What can hang from each mark:
nitok: rirod
gevudur: timi
zumin: rirod
rirod: kivi mano moson nitok timi zonav zumin
kivi: rirod
timi: gevudur rirod
moson: rirod
zonav: rirod

Every row comes from one small tree of marks. Brackets hold a mark, then the marks that hang from it, in alphabetical order. Every link used is in the known rows. Which tree was each row made from?
Known rows:
[rirod kivi mano nitok zonav]: [-15  -6  10  -3 -16  -2 -10  -9   2   5   1 -10   2  -6  20  -1  -6 -13
 -12 -12  13  -5  -1  -1 -16  -9  -1  -8  -6   9  -3 -18   6  -3   2   7
   7  -2  27  -1  -2  -2  -3  -2  -3   7]
[gevudur [timi [rirod kivi]]]: [  4   9  -1  20 -15  -7   1  -6   3  14   5  13  11 -14 -11  13   0  10
   2  11  -1  12   8   3   8   8 -23  14  16  16   3  30 -12   1  14   8
  -8   1 -34  -9  -3 -18  12   0  23  -5]
[rirod [timi gevudur]]: [ 28  19  -6 -11  17   6   4  -5   0   9 -11  20  -3   6  -6  13  12   1
  12  22 -10   2   6   5  14  25  -4   7   8 -11  -4  13 -13  -6   1  -8
  -8   0 -14   7  -5  15   3  -6   3  -4]
[kivi [rirod mano nitok zonav]]: [ -7   9   3   0   9  -2  -3  11  -7   1  -2  -7   6  -2   2 -10 -14  15
  -4   2   6  -8  14   7   1 -12   9 -12   9  -1  -1  -9  -3  10   2 -10
  -1  -3  10   1   7  -7  -9   3  -3   5]
[timi gevudur [rirod nitok zonav]]: [ 12   9  -1  -4   5  -9   6 -17  16   0   9 -17  17  17  10  -4  -6   0
 -13  11 -18 -10  23   3  -3   7  -1   9   6   5  -5  29   4  -1  -6  19
  -4  -1 -11   6   1   5   9   8   5 -13]
[rirod timi zonav zumin]: [  6  -4  11 -17   9 -10   9   2   1  -1   6 -10 -15   1   6  -9   4  -5
  18   2  -8  -2  -7   0  14  -1  17   0   4  -4   4  -1  -3  -3   7  -5
   1  -1  13   3   4  -1   6   3  -8 -12]
[kivi [rirod mano moson timi zonav]]: [ -9  17   6  -7  14  15  -9  19 -15 -11  -5  10  -7   7  -5  -8  -2   3
  -1  -3   6  -5 -10  -5   3  -5   6  -7 -18 -20  20  -7  -1   1 -13 -16
  10   2   6   9   0 -10  -8  -1 -15  14]
[nitok [rirod kivi moson zumin]]: [ -9  -9 -18  13 -10  -5   9   5   7  -9  -9  -8  -5  -1 -12  -1   9  -2
 -15  -8   3  13   2  -7   0  -9 -10   4  -4   9 -14   5   4 -10  -7  16
   2  -7 -26  -9   3  11  -7  -4  -1  -3]
[rirod kivi mano timi zonav]: [ -9   5  14 -10 -12   0 -14   1 -13   5  -2   8 -12  -1  12  -5   5 -14
   3 -10  10   0 -18  -7   2   3   0  -3 -14  -7  16 -18  -4  -7   6   3
   9   1  26   1  -5  -1  -4  -8  -4  10]
[zonav [rirod mano nitok zumin]]: [  2 -12  -6   8  -3  -2   0  -9  -3  13   9  -3  12 -18   3  16  -1  29
   3   6   1   4   7   4   7   2   7   4  22  -1  -8 -11   5  21 -18 -12
  -8   2  14  -6  10  16  -1  14   3  -5]
[moson [rirod kivi mano nitok zumin]]: [ -6 -16   8  -1 -12  -5  -4   3   7   3   1  -1 -11   7   0   4  -7   7
  14 -17   3  -1  -5   8 -16  -4  -5  -7   5  10  -3 -19   7   8  15   7
   0   2  33  -8   2  -6   4   4  -4  -8]
[nitok [rirod kivi moson zonav]]: [-25   6  -6   7 -13   0  11   5  -6  -8  -9 -12   2   0  -8  -9   4 -17
 -30  -9  11   3   0  -9  -5  -5 -10   2 -14   1  -9  14  11 -13  -3  28
   7 -13 -27  -3   0   4 -12  -4   3   4]
[moson [rirod kivi nitok timi]]: [  8   3  12   3 -17   3  18  14 -12   0 -10  10 -11  17  -4   7  -6  -5
   5 -10   4   7  -7  10 -18 -11  -1  -9   2   3  -5 -11   8   7  19  -2
  -7   9   5   5 -13 -17   4  -8  -1   5]
[moson [rirod kivi nitok]]: [ -1  -1   4   6 -14  -1  11   9  -9   9 -11   2  -3   4 -10  11 -11  -6
  -1  -7   7   8  11   5 -24  -1 -10  -7   7  12 -19   6   9  15  26  10
   0   5  -9  -7  -8 -15   9  -4   3  -3]
[gevudur [timi [rirod mano moson zonav]]]: [-11  16   5   2   6   9 -21  -2  -6  -6  19  10  10 -13  -6  -7  -8   0
  -4  11  -2  -5  -1  -5   6  14 -18  12 -12  -9  18  30   1  -3  -9  10
   1  -9 -16  -3   4  -8   8  16  15  11]
[nitok [rirod kivi moson zonav zumin]]: [-21 -12   0   4 -12  -9   9  -1  13 -11  -1 -24  -7   4 -10 -22   8 -13
 -19 -19   5   2  -1 -11  -5 -14  -1   3  -9   7  -8   8   6 -15  -2  21
   6 -16 -16  -3   8   9  -8   1  -8  -8]
[moson [rirod kivi mano nitok zonav]]: [-18   0  20  -3 -16   0  -8   9  -7   8   1  -5 -10   9   4  -2 -17  -9
 -10 -16  11  -7  -1  10 -28 -10  -6  -9  -5   3  -2 -11  10   8  14  16
   4  -4  27  -5  -2 -11   2   5  -5   6]
[gevudur timi]: [  6  16  -2   3  14   5  -1  -3  -2  22  -4  19   4 -25 -14  19  -6   4
  17  24  11  12  12   4  20  22 -10   3  23   6 -14  26 -18   7  23 -14
 -13  -9 -32  -5   0   1   8   3  22  -3]
[kivi rirod]: [  5  16  -9  11  15  -3  16  20  -4  11 -19   6  -2  -9 -17  11  -2  19
  10  17   4  13  22   0  13   7  -4   1  23  -8 -14  17 -12   8  20 -20
  -8   7 -38   0   1 -10   2  -5  14  -6]
[gevudur [timi [rirod kivi mano zumin]]]: [  2  -7   0   7  -6 -11 -13 -11  12  12  19  11   7 -15   1   3   3  22
  15   3  -8   4  -3  -6  16   1 -15  14   7  14  18  10 -12   0   4  11
  -6   5   7 -11   8 -11  10   3  14  -2]
[kivi [rirod moson nitok zumin]]: [  1 -14 -18  14  17   1  11   4  11 -15 -10 -17   8   2 -16  -6   1  11
   3  -7   1  -2  12   8  -1 -20  13 -13   8  13  -7  -1   4   8  -5 -21
   1  -1 -14   4   2 -10  -3   2  -4  -7]
[gevudur [timi [rirod nitok]]]: [ 12  10  -9  17   2  -5   9  -7   0   5  13   8  19 -10  -2  16 -12  18
   6  22  -4   1  21   5  12   5 -10   7  17  17  -7  27  -7  13   5  -7
 -18   1 -30  -5   1  -8  11  11  27  -2]
[zumin [rirod kivi mano moson timi]]: [-14   3 -11  14  -4  20 -17  11 -10  -7   0  17   5 -15  -5   8   9 -14
 -12  -4  20   9 -11  -8  -2   4   3   1 -18 -11  12 -24   0  -9 -12  -7
   6   3  -5  -6 -12  10 -11 -23   8  23]

Which tree is each row?
[ -3  -1  -9  -4 -13 -11  -4   3   4   4   0   1  -5  -8  -1   9   5  13
  -1   2  -1   8  -5  -9   7  -6  -9  12   5   2  -6 -12  -6  -6   2  21
  -1  -7   4 -14  11  18 -10  -7   8  -1]  [nitok [rirod kivi mano zumin]]
[-13 -19  21  -1 -19 -15  10   2  11   4  -3 -26 -11  19  -4 -17  -8  -8
  -4 -25   0  -5   1   8 -21 -16   4 -10   0  14 -10  -6  11   6  24  10
   2  -5  20   0   4 -14  10   6 -13 -19]  [moson [rirod kivi nitok zonav zumin]]
[  6   7   1  13 -20   4  10   5 -15  21  -9  12   8  -5  -8  17  20  13
  -3  -1   6  21  -2   2  10   3  -2   2   8  -8  -2  -4  -1   7  -2 -12
  -2  15 -16  -5  -8  -7   2  -9   1   2]  [zonav [rirod kivi timi]]
[-12 -17   0  14 -19  -4   6  -5   3 -15   4 -23  16   9  12 -10  -5 -13
 -32 -17  -1  -6   4 -10 -24  -6  -1  -3 -20  11   3  20  16  -5  -6  23
  10   7 -14   0  -7 -14   3  -5  -2   4]  [timi [rirod kivi moson nitok zonav]]
[ 19  26   9 -17  12  11  -6   8  -9  13  -7  32 -13  17 -12  11  -2   1
  21  20 -11   0  -8   9   0  24 -11   7   2 -28   8   2  -7   4   2   4
  -4   2   6   4  -2  13   7   1  -2   1]  [moson [rirod mano [timi gevudur]]]
[ 21  -5 -17   3  10  -1   5 -12  23  -7   5  -5   6   8  -8  -6   6   4
  -4  15 -19   0   8  -7   8  21 -13  15   2  -3   0  37   2 -12 -15  15
   1  -2 -27   5  -1  14  13   9   4 -19]  [timi gevudur [rirod moson zumin]]
[ 20   7  -3  -6   1   2   2  -6   3   8 -18  15   1  14  -6   6   9  -7
   9   7  -5   7  -5   0   8  12  -7   2   0   0  -6   3  -9 -10  10  -4
  -2   5  -2   8 -10   8  -1 -19   1  -5]  [rirod kivi [timi gevudur]]
[  9  -5   4 -19  16   6  -3 -14  15  -8  -2  -8  -6  22  -4 -26   8 -17
   8  -2 -14 -13 -17   2   6  10  11  -4 -17 -11   9   2   0 -14 -14   0
   5 -12  12  15   3  18   6   9 -21 -11]  [rirod moson [timi gevudur] zonav zumin]
[  5  -7   8  -6  11  -9  15   4   8  -9   3 -21  -2  19   4 -26   3  15
  12 -13  -6 -11   2   6   9 -29  30 -14   6  11   4 -17  -2   8   3 -22
  -5   3  22  11   5 -20  -6   2 -15  -6]  [kivi [rirod nitok timi zonav zumin]]
[ -9  12   5 -13  12  10  -3  10 -14  -8  -3   5  -6   1   2  -6   4 -21
  -3   1   4   3 -12  -2  -3  10   8  -4 -18 -15   2   7   5  -6  -6  -8
   7   2 -10   5  -6  -3  -2   4  -9   7]  [rirod moson timi zonav]
[ 14  18 -12   2  19  12 -15   4   1   8   3  20   5  -2  -4  16   7   2
   4  23  -4  -2   3   1  17  18  -4  11   7 -19   6 -14 -16  -3 -11  -7
  -7  -7 -11   1  -1  33  -5 -13  17   7]  [zumin [rirod mano [timi gevudur]]]
[-12 -11   7  -1 -10   8   2  -6 -11 -15  -7  -7   2  10  12 -15   0 -29
 -17 -26   9  -4 -18  -3 -18 -13   9 -21 -27   8   1 -13  13 -10  -8  -4
  10   4  12  13 -12 -10  -9  -8 -18  13]  [rirod kivi moson nitok timi zonav]
[  6 -15  -7 -12   9  12  -8  -6   0 -19   6  12  -2  -5  11  -2  -3  -2
  14  -6  -3 -10 -17  -3  -3  -7  16  -6 -12  -7  11 -26   6   0 -21 -17
   2   5  35   5  -1   8  -6   3 -10  13]  [rirod mano moson nitok timi zumin]
[ -9   5   5 -11   5  -3  -9  -5  -3   3   4  -5   0 -10  15   7 -17  -5
  -1   7   4 -11   7   3  -7   1   4  -6   3  -2  -5  -7   1   5   1   2
   1  -4  12   0   4   6  -6   6   3   5]  [rirod mano nitok zonav]
[ 16   4 -10   9 -12  -7   5  -9  13  11  -6   4  10   9  -4  13   9   7
  -6  13 -13   8  16  -6   3  22 -19  18   7   0  -4  31  -6 -11   4  20
  -1   6 -32  -5  -7   1  10  -9  17 -14]  [timi gevudur [rirod kivi]]
[-16  11  -1  12  15   6   8  19  -6  -5 -15 -12  -2   0 -20 -14  -1   0
 -10   0   8   3  12  -3   1   1   0  -5  -3  -9  -3  20   1   2   7 -14
   4  -5 -31   6   1 -18  -3   2  -2  -3]  [kivi [rirod moson zonav]]
[ -1  -3 -10  28 -10   4   4 -11   5  -8   4   4  21  -7  -6  -1  -1  -2
 -16  -4   4   3   5   1  -8  -1 -13  -1  -4  21  -2  25   1   1  -7   6
  -5   0 -28  -2  -5 -18   7  -1  14   9]  [gevudur [timi [rirod kivi moson nitok]]]
[ -5   0   5  -9   7  10   6  -5 -10 -20  -1  -7   1   5  10 -12  -3 -20
  -8  -6   7  -8  -8   0 -12 -10  16 -15 -19  -4   0  -4  12  -2 -12  -8
   5  -2   5  12  -6   1  -5  -2 -14  13]  [rirod moson nitok timi zonav]
[ -3  -6   9 -11 -12   1  -9  -6  -8   1   4   3  -3   4  26  -4  -4 -13
  -4 -17   9 -10 -17   0 -11 -18  10 -16 -13   0  11 -30   4  -3  -1  -2
   6   5  43   5  -2  -3 -11 -14 -10  16]  [rirod kivi mano nitok timi zonav]
[ -9 -17   6 -11   3  -6 -10  -7  11   1  13 -16  -4  -9  16  -3 -11   3
   8  -3  -2 -15   5   2  -1  -4  15  -6   7   4   1 -19   1   3   4  -2
  -2  -9  33  -2  11   9  -1  11  -6  -7]  [rirod mano nitok zonav zumin]
[  7   1  -4  -4  -7   5  -2  -3  -8   1  -4  17  -1  -4  17  14   2  -3
   5  -8   5   1 -11  -2  -9 -11   4 -12  -6   4   5 -22  -3   0  -7  -6
   0  12  30  -4  -8  -4  -6 -21  -2  20]  [rirod kivi mano nitok timi]
[ -1   3 -16  16   7   3 -11   6  -3  -1   7   3  16 -29   7  22  -4   3
  -8  17  14   1  25  -3  -4   6   2   1  19   2 -13 -16  -6  10   2 -10
  -9  -1 -12  -9  -1  22 -10  -5  22  11]  [zumin [rirod mano nitok]]
[ 13  22 -10  -5  27  21  -9   8  -6  -7 -14  27   2  12 -18  -2   3   8
   7  12  -3  -5  -6   3   7   9  -5  -5 -13 -26  17  -4 -10  -5 -21 -20
   7  -6  -1  15  -5   6  -8  -9  -5  10]  [kivi [rirod mano moson [timi gevudur]]]
[ -1   4  -3  12  -3   9 -14  11  -4   5   4  15   0 -18   2  23  10   0
  -3   5  11  12  -6  -2   0   6   0   4   1  -4  10 -32 -10  -4   7  -7
  -1   7  -2  -9  -8  14  -6 -19  14  23]  [zumin [rirod kivi mano timi]]
[ 19  -4  -7   2  13  -7  20   2   1  -8  -5  -3   2   9  -3  -5   0  21
  25  -4  -8  -3   8   9  10 -22  22 -11  18   3  -1 -17  -7  10   2 -28
  -8   8  10   7   4 -16  -5  -6  -8  -4]  [kivi [rirod nitok timi zumin]]
[-16   4   3  -9   3  -4  -4   7   3 -14   7 -10  -6  -6   0 -11   1  -4
  -9   3   2  -6  -3  -8   6  -1  -4   7  -7 -11   2   3   4  -7 -13  21
   3 -20   1  -6  13  21  -9  14  -3  -1]  [nitok [rirod mano moson zonav zumin]]
[ 27  20  -5   1  10   7  12  -1 -10  21  -8  17  16   4 -15  17  16  18
   3  22  -9  12   8   9  23  22  -4   7  14 -22  -6  18  -6   6  -7 -13
 -10   0 -25   3  -3  14   3   3   2 -10]  [zonav [rirod [timi gevudur]]]
[  9  14   7  -8   2  10  -1  14 -23   2   4  25  -7   6   1  18 -12   4
  17   6  -4  -1 -12   6 -15   0  -1  -5   3 -13   0 -15   6  14   2 -10
  -3  10  19   1  -5  -9   0   4  -5  13]  [moson [rirod mano nitok timi]]
[ 16  -1   7  -5  11 -18   6 -15  27   5  11 -21   2  16   1 -12   5  12
   2  16 -25  -8  12  -1   6  14  -7  20  11   0   1  29  -5  -9   2  18
  -2  -7 -12   2   9   9  14   8   2 -29]  [timi gevudur [rirod zonav zumin]]
[-10 -18  -2  -3   5  -1   5 -10  13 -13   4 -26  -3  -3   4 -15  -5 -17
  -8  -9   5 -10   9   0 -10  -4  18 -12  -9   8 -10   0  13  -3  -4  -4
   2 -10   3   5   4   4  -1  10 -11 -10]  [rirod moson nitok zonav zumin]
[ 12  -7  -5   7  10 -11 -10 -15  13   1  25   6  17 -14   6   9 -11  28
  20  13 -14  -6   5   6  12   0  -1   9  19  16   6   5  -6   8  -4  -1
 -14  -1  13  -7  11  -1   5  13  18   3]  [gevudur [timi [rirod mano nitok zumin]]]
[ -5 -16   3 -17  10   4  10  -8   7 -20   4 -16  -3  10  12 -20  -2 -14
   3 -17  -4 -10 -10   2  -5 -13  25 -13 -14   2   1 -10  11  -2 -14  -8
   5  -5  19  12  -2   1  -4   8 -18   1]  [rirod moson nitok timi zonav zumin]
[  0   9   7  -3 -13  -9 -14  -7  13   8   5  -2   5  11   7  -5   3  -1
 -16   3 -11  -5   3  -7  -7  14 -20  14  -7  -6  12  17  -7 -10  -3  29
   9  -4   3  -4   3   6  10  -6   2  -4]  [timi gevudur [rirod kivi mano zonav]]
[ -9   9   7 -15   7  17 -15   5 -18 -13   3  16  -9  -2   8  -6  -1 -15
   0   0   7  -4 -23  -5  -2  10   1  -1 -22 -25  19  -1   2  -8 -13  -2
   9   1  11   7  -2   6  -5   2 -10  17]  [rirod mano moson timi zonav]
[ -3  -8  29  -8  -9 -11  11  11   3   8   2 -10 -24  23  -5 -21   0 -10
  12 -19  -5   3 -19   6  -7 -11   8  -4  -8  -1   6 -11   7  -2  24   5
   4   3  19   3   2 -19  11   0 -20 -12]  [moson [rirod kivi timi zonav zumin]]
[  7  -4   0   3   4  -7  -9   0  -4  17   4   3   2 -21  -5  16   6  30
   8  15   0  11   3   2  17  15  -2  14  19 -14  -2   0  -4  15  -4 -12
  -3   4  -3 -12  11  10   3  15   5 -12]  [zonav [rirod mano zumin]]
[  1   0  -7   6 -10  14   2   7 -10  -5 -17  16  -7  -5  -5   4  12 -19
  -3  -6  10  11 -11  -6  -1   0  -3  -6 -17  -4   4   1   3 -10  -2  -4
   9  11 -14   3 -15  -7  -1 -13  -4  13]  [rirod kivi moson timi]
[-14  -6   7   2 -14 -18  12   0  10   1  -2 -26  -9   2  -4 -13  10   0
 -11  -9  -3   4   2  -6   6 -17   1   7   6  10 -16  -1  -3 -12  13  25
  -1 -12  -8  -7  12   3  -7   0  -5 -16]  [nitok [rirod kivi zonav zumin]]
[ -4   3 -20  -5   8   2  -6   3   2 -12   4   7  -4 -18  -8   8  -3   7
   1  14   2   2   2  -8   9   6  -8  12   0 -10  -4   2   0  -3 -20  13
  -1 -10 -11  -7  11  26  -9   5   3   2]  [nitok [rirod mano moson zumin]]
[  1 -28 -14  15 -17  -9  10 -14  15 -17   7 -16   9   6   8  -6   0   0
 -13 -17  -2   3   3  -8 -12  -9  -2   1  -9  26  -1  15  11  -3 -13   9
   6  10  -3  -1  -4  -9   7  -6   0  -5]  [timi [rirod kivi moson nitok zumin]]
[-13  16  19 -12   1  -1 -10  22 -15  14   1   4 -17  -4 -12   8 -17   0
   6  13   2  -2  -1   7  -9  15 -11   7   3 -22   0   3   5   7  20   7
   3  -7   4  -5   4  -5  10  12   3  -4]  [moson [rirod mano zonav]]
[ 11  12  -5   5   1  11   1  -2 -26  12   7  16  12 -11   8  20   4  17
   1  13   3   6  -5   5   5  -3   9  -2   8 -14   5 -19   1  21 -16 -19
  -8  12  11  -7   1   7  -7   6   6  14]  [zonav [rirod mano nitok timi]]
[-11 -17   9  -4 -10 -14   1  -3  16  10  -5 -21 -12  -2   2 -12   3  -9
  -1 -10   4   3   1  -5   5  -3   4  -3   7  12  -6  -1  -3  -8  21   9
   6  -9   8  -3   4  -3   7   1  -5 -20]  [rirod kivi zonav zumin]
[  0 -17   5  -5   8 -15   9  -9  14  -1   3 -26  -4  -2  10 -12  -7  -3
   3  -5  -5  -7  11   5   0  -6  17  -7  11  13 -12   0   1   4   6  -5
  -6  -7  12   1   7   4   1  18  -7 -14]  [rirod nitok zonav zumin]
[  6  -5 -11  18 -19 -11  10  -5   1   1   1  -4  10   0  11  12  -1   5
 -13  -1  -7   6  11  -6 -12  -2  -6   5   9  21  -8  17   2   5   7   9
  -3  14 -16 -10  -5 -13   8  -6  18   2]  [timi [rirod kivi nitok]]
[  8 -10  -1 -10  -6  -2 -12   0   6   4  -1  12 -17  -3   7   6   8   8
  20  -5   3   4 -17  -7  11  -6   2   0   1   2  13 -24  -3 -10   4  -8
   5   7  35  -6   0   6  -6 -10  -5   1]  [rirod kivi mano timi zumin]
